What can hang from each mark
Z: B Q X
B: X
C: E Z
Q: B X Z
E: B Q X Z

Known rows, with every way that one mark hangs from another
{C {E {Q B Z} X}}: [ 1.449 -1.061 -1.276 -0.488 -3.700 -3.226  1.485  1.568  0.839 -0.780
 -0.224  1.724 -0.308 -0.584  0.100  1.196 -4.443  1.813 -0.787 -0.349
  1.256]
{E B Q}: [-0.830 -0.405 -0.436 -1.033 -2.246 -0.588  0.792 -0.521  0.177  0.919
  1.457 -0.569  0.315  1.175 -0.108  1.213 -3.780  0.921  0.972 -0.801
  1.584]
{Q {Z B}}: [ 0.059 -0.088  0.186  1.727 -1.996 -1.248 -0.329 -0.200 -1.017  0.651
 -1.156  1.171  1.212 -1.479  0.650  0.056 -0.645 -0.023  0.946 -2.308
 -0.795]
{E {B X} {Q Z}}: [ 1.631 -0.813 -0.553 -1.495 -4.207  0.072  1.027 -0.317  0.838  2.330
  0.878  0.980  1.082 -0.227  1.305  2.316 -5.728  0.694  3.241  0.505
  2.448]
{Q X Z}: [ 1.446 -1.376 -0.316  0.870 -2.512 -0.942  0.690 -1.262 -0.726  1.240
 -0.282  0.941  1.238 -2.152  1.448 -1.189 -0.207  0.578  2.230 -2.257
  0.010]
{C {Z B Q}}: [-1.209  0.016  0.304  1.426 -0.208 -2.005 -2.176 -0.807 -0.914  0.507
 -0.871 -0.385  1.814 -0.214  0.621 -0.352 -1.116 -3.790  1.355  0.623
 -0.948]
{E X {Z B Q}}: [-0.686  0.143  0.883  1.033  1.885 -1.947 -2.156  1.187  0.782  0.127
 -0.449 -0.902 -0.817  1.261  0.161 -0.473 -1.908 -0.752 -0.042  0.027
  0.028]
{E B Q X}: [ 0.101 -1.001 -0.476 -0.256 -2.090 -0.675  1.204  1.396  1.290  0.469
  1.300 -0.274 -0.656  0.573 -1.369  1.144 -3.697  2.882  0.689  0.117
  2.267]
{Z {Q X}}: [ 0.551 -1.214  0.279  0.424 -0.368 -2.487 -0.584 -0.910  0.599  1.582
  0.220 -1.263  0.256 -0.914  1.654 -0.718  0.337 -1.918  1.739  0.410
  0.496]
{C E {Z Q}}: [-0.555  0.338 -1.024  0.687 -0.092 -1.343 -0.279 -0.886  1.522 -0.138
 -0.396  0.550  1.264  1.862  0.809  0.556 -2.497 -4.324  1.312  1.107
  1.092]
{C {E Q Z}}: [-2.134  0.804 -0.448 -1.712 -1.415 -1.653  0.349 -0.246  0.543 -1.087
  0.988  0.922 -0.670  2.697  1.136  0.844 -4.504 -0.749 -0.189 -1.633
  0.686]
{E X}: [ 1.127 -0.623 -0.164  0.761  0.130 -0.019  0.225  1.866  0.984 -0.329
 -0.150  0.280 -0.979 -0.555 -1.233  0.000 -0.200  1.997 -0.261  0.654
  0.620]
{C E {Z {B X} Q}}: [ 0.131  1.280 -0.760 -0.109 -2.258 -4.064 -2.319  0.575  2.276  1.024
 -0.884  0.702  1.238  0.105  1.036  1.233 -3.306 -5.664  2.841  2.060
  0.537]
{E X Z}: [-0.059 -0.164  0.145 -0.080  1.601  1.050 -0.506  0.989  0.508 -1.007
  0.206  0.107 -1.025  1.419 -0.795 -1.379 -1.691  1.922 -0.499 -0.485
  0.347]
{C {E B {Z X}}}: [-0.206  1.191 -1.398 -2.775  0.944  0.481  0.385 -1.786  1.933  0.175
  1.242  0.593 -0.159  4.464 -1.278  0.953 -5.370 -1.801  0.001 -1.314
  2.458]
{C {E Q X} {Z B}}: [-1.387  0.117 -1.084  0.624 -4.153 -4.280 -0.447  2.184  0.248 -1.049
 -0.345  2.253  0.303 -1.117 -1.263  0.666 -3.979 -0.379  0.722 -0.872
 -0.101]
{C E {Z {B X}}}: [ 0.239  1.688 -1.074 -0.762 -3.487 -3.505 -1.881  1.043  1.380  0.196
 -0.712  2.213  1.179 -0.736 -0.079  0.378 -2.773 -3.572  2.455  0.401
 -0.188]
{Q {B X}}: [ 2.339  0.150 -0.276 -2.753 -1.456 -1.915 -1.420  0.788  0.504  0.379
  0.021 -0.205 -0.065 -0.965  0.074 -0.343 -1.359 -0.845 -0.092  2.807
  0.004]
{E Z}: [-1.203  0.555  0.300 -0.846  1.518  0.968 -0.677 -0.838 -0.525 -0.641
  0.322 -0.265 -0.115  2.097  0.506 -1.223 -1.669  0.006 -0.259 -1.120
 -0.264]
{Q B {Z X}}: [ 2.285 -1.347 -0.530 -2.112 -0.438  0.417  0.249 -1.595 -1.827  0.256
 -0.614  1.038  0.922 -1.057 -0.415  0.109 -2.243 -0.346 -1.225  1.213
 -0.285]
{E B}: [ 0.188  0.244 -0.533 -0.105 -0.334  0.375  0.393 -0.558  1.070  0.917
  0.821 -0.768  0.441  1.779 -0.698  0.213 -1.727  0.210  0.901 -1.059
  1.583]
{C {Z Q X}}: [ 0.536 -1.188 -0.171 -1.006  1.602  1.143 -0.828 -2.207 -1.110  0.764
 -0.282  0.273  1.441 -0.010 -0.279  0.559 -2.537 -4.042  0.542  3.660
  0.175]
{C E Z}: [-0.451  0.762 -1.443  0.130 -1.307 -0.785  0.140 -0.406  0.699 -1.019
 -0.318  1.623  1.298  1.063 -0.279 -0.292 -2.097 -2.366  0.868 -0.648
  0.234]
{Z B Q}: [-0.908  0.280  0.805  1.207  0.140 -2.848 -1.692 -0.003  0.347  1.050
 -0.571 -1.164  0.178 -0.198  0.804  0.800 -0.072 -2.603  0.572  0.387
 -0.352]

Rows
[ 1.748 -1.531 -0.543 -0.372 -2.828 -2.523 -0.025 -1.322 -1.474  0.714
 -0.331  0.250  1.258 -2.051  1.056 -2.329 -0.360  0.615  0.668 -1.770
 -0.610]  {Q B X Z}
[ 1.681  0.178  0.112  0.022 -3.125 -1.781 -1.125  0.685  0.320  1.677
 -1.060  1.506  0.964 -2.375  1.070  1.019 -1.644 -0.934  2.547 -0.090
 -0.254]  {Q {Z {B X}}}
[ 3.109 -0.477 -0.445 -1.692 -2.318 -0.845 -0.698  0.033  0.058  0.752
 -0.654  0.761  0.842 -1.383  0.890 -0.010 -2.289 -0.484  0.806  1.763
  0.192]  {Q {B X} Z}
[ 0.284 -0.560 -0.358 -0.499  0.668 -1.202 -1.665 -1.536 -1.026 -0.362
 -0.480 -1.219  1.671  0.686  0.627 -1.427 -1.832 -3.103 -0.313  2.340
 -0.623]  {C {Z {Q B}}}
[ 0.586 -0.208 -1.149  1.390  0.110 -1.368 -0.081  0.936  2.630 -0.529
 -0.580  0.610  0.291  1.303 -0.498  0.488 -2.932 -2.560  0.987  1.778
  1.777]  {C {E X} {Z Q}}
[-0.089 -0.483  0.568 -1.913  3.422  1.152 -0.997 -2.170 -0.240  0.703
  0.346 -0.575 -0.315  2.311  0.412  0.605 -3.096 -2.941 -0.497  2.363
  0.637]  {E {Z Q X}}
[ 1.193 -0.227 -1.421  0.157 -0.156 -2.975 -0.812  0.830  1.980 -1.032
 -0.644  0.109  0.414  1.359 -0.810 -0.535 -3.189 -2.509 -0.514  2.317
  1.108]  {C {E X} {Z {Q B}}}
[-0.364 -0.234 -1.973 -0.383 -3.324 -1.442  1.190  0.970  1.834 -0.441
  0.980  1.413  0.632  1.727 -1.642  1.035 -5.937  0.592  1.600 -0.702
  2.532]  {C {E B Q X} Z}
[-0.641 -0.710  0.109  1.284 -2.001 -3.946 -2.338 -1.281 -1.178  1.350
 -0.544 -0.524  2.106 -2.026  1.058 -2.067 -0.332 -3.422  2.662 -0.659
 -1.264]  {C {Z B {Q X}}}
[-0.367 -0.378 -0.849  0.182 -3.646 -1.672  1.914 -0.068  0.569  0.051
 -0.026  2.233  0.528  0.204  1.558  2.283 -4.102 -0.097  0.992 -1.586
  1.281]  {C {E {Q Z}}}
[ 0.083 -0.173 -0.093  0.373  2.595  0.889 -0.454 -0.062  2.536  0.724
  0.885 -2.024 -0.548  3.958 -0.338 -0.311 -3.909  0.165  0.904  0.329
  2.780]  {E B X {Z Q}}
[ 1.272 -0.625 -0.092 -3.545 -3.347 -2.800 -1.112  0.860 -0.417  0.428
  0.593  0.073 -0.317 -1.415  0.686  0.695 -3.074 -0.178 -0.109  3.014
 -0.046]  {E {Q {B X}}}
[ 2.305 -0.208  0.139 -2.177 -0.120 -2.612 -1.938  0.279  1.339  1.128
 -0.118 -1.529 -0.073 -0.133  1.246  0.391 -1.895 -2.828  0.245  4.509
  0.710]  {Z {Q {B X}}}
[-0.501 -0.231 -1.508 -1.318 -4.855 -4.285  1.265 -0.532  1.844  1.276
  1.747  0.264  0.213  0.709  0.551  0.636 -3.770  0.024  2.303 -2.871
  2.323]  {C {E B {Q X}}}
[-0.122 -1.293  0.281 -1.015 -3.287 -1.615  0.181 -0.773 -2.583  1.168
 -0.379  2.217  0.874 -2.758  0.347  2.140 -3.502 -0.387  0.379 -0.342
 -0.727]  {E {Q {Z B X}}}
[-0.993 -0.979  0.026 -3.046 -2.384 -3.552 -1.168 -1.384 -2.297 -0.386
  1.257 -0.595  0.067 -0.245  1.238 -2.811 -2.705  0.759 -0.460 -1.510
 -1.184]  {E {Q B X} Z}
[-1.563 -1.001  0.281 -1.797 -2.115 -1.844 -0.441 -1.260 -1.642  0.086
  1.300  0.086 -0.104 -0.267  1.652 -1.806 -2.531  0.685  1.076 -1.946
 -0.525]  {E {Q X} Z}
[-0.246 -1.133 -0.557 -1.237 -3.974 -2.453  0.721 -0.956 -0.104  1.718
  1.774 -0.644  0.583 -0.586  0.525 -0.408 -2.659  1.052  2.387 -1.988
  1.329]  {E B {Q X}}
[ 0.143 -0.066 -1.742  0.411 -2.167 -2.891 -0.144 -1.976  2.362  1.485
  0.775 -0.646  2.066  2.068  0.741 -0.731 -3.506 -3.808  3.485 -1.233
  2.417]  {C {E B} {Z {Q X}}}
[-0.344 -0.476 -0.887 -1.059 -4.677 -4.679  0.912  0.258  0.829  0.529
  0.995  0.956 -0.242 -1.073  1.172  0.426 -2.216 -0.357  1.376 -1.797
  0.771]  {C {E {Q X}}}
[-0.970 -0.698  0.395  0.777 -3.837 -2.135  0.094  0.039 -1.925  0.832
 -0.507  1.395  1.084 -2.120  1.225  1.291 -2.657  0.630  1.024 -1.990
 -0.798]  {E {Q {Z B}}}
[-0.500 -0.685  0.574 -0.415  0.859 -1.456 -1.315 -1.709  0.013  0.981
  0.626 -1.571  0.164  1.051  2.141 -1.879 -1.124 -2.046  1.460 -0.696
  0.498]  {E {Z {Q X}}}
[ 0.492  0.103 -1.671  0.787 -1.095 -0.930  0.323  1.362  1.672 -1.394
 -0.462  1.911  0.310  0.385 -1.647 -0.362 -2.195 -0.595  0.582  0.080
  1.075]  {C {E X} Z}
[-0.372  0.120  0.494 -1.439  2.375 -1.061 -1.892 -1.505 -0.358 -0.407
  0.139 -1.997 -0.023  2.782  1.232 -1.461 -2.469 -1.989 -1.409  1.079
 -0.092]  {E {Z {Q B}}}
[ 0.914 -0.707  0.093 -0.204 -1.057 -0.593 -0.240 -0.975 -1.662  1.174
 -1.093  1.779  0.993 -1.995 -0.352  1.176 -1.675 -1.018  0.393 -0.697
 -0.712]  {Q {Z B X}}
[ 0.171 -0.727  0.295 -1.536  0.711 -2.996 -2.026 -1.920 -0.692  0.322
  0.539 -2.118  0.158  0.914  1.873 -3.075 -1.394 -1.904 -0.122 -0.194
 -0.413]  {E {Z {Q B X}}}
[-2.118  2.177 -0.331 -0.233 -0.584 -2.959 -1.330  0.260  0.935 -0.767
 -0.187  0.713 -0.231  2.385  0.333 -0.286 -2.290 -1.885 -0.103 -3.421
 -0.474]  {C {E {Z B}}}
[ 0.165 -1.314 -0.246  0.594 -0.851 -1.536 -1.072 -1.891 -0.670  1.097
 -0.053 -0.657  1.912 -1.118  1.314 -1.937 -0.702 -3.082  2.493  0.696
 -0.137]  {C {Z {Q X}}}
[ 0.283 -1.528 -0.216 -2.286 -3.971 -4.673 -0.486 -0.430 -1.898  0.341
  0.904 -0.441  0.173 -2.218  0.804 -1.611 -1.235  0.756 -0.205 -0.406
 -1.036]  {E {Q B X}}
[ 0.091 -0.356 -1.175  0.602 -1.732 -3.261 -0.518 -1.350  1.277  0.690
 -0.053  0.167  1.569  0.177  1.306 -0.890 -1.724 -4.411  2.596 -0.191
  0.932]  {C E {Z {Q X}}}
[ 0.365 -2.130 -0.124 -0.117 -4.474 -1.976  1.237 -1.081 -1.751  1.391
  0.339  1.228  1.084 -2.794  2.021 -0.178 -2.049  1.218  2.201 -2.027
  0.034]  {E {Q X Z}}
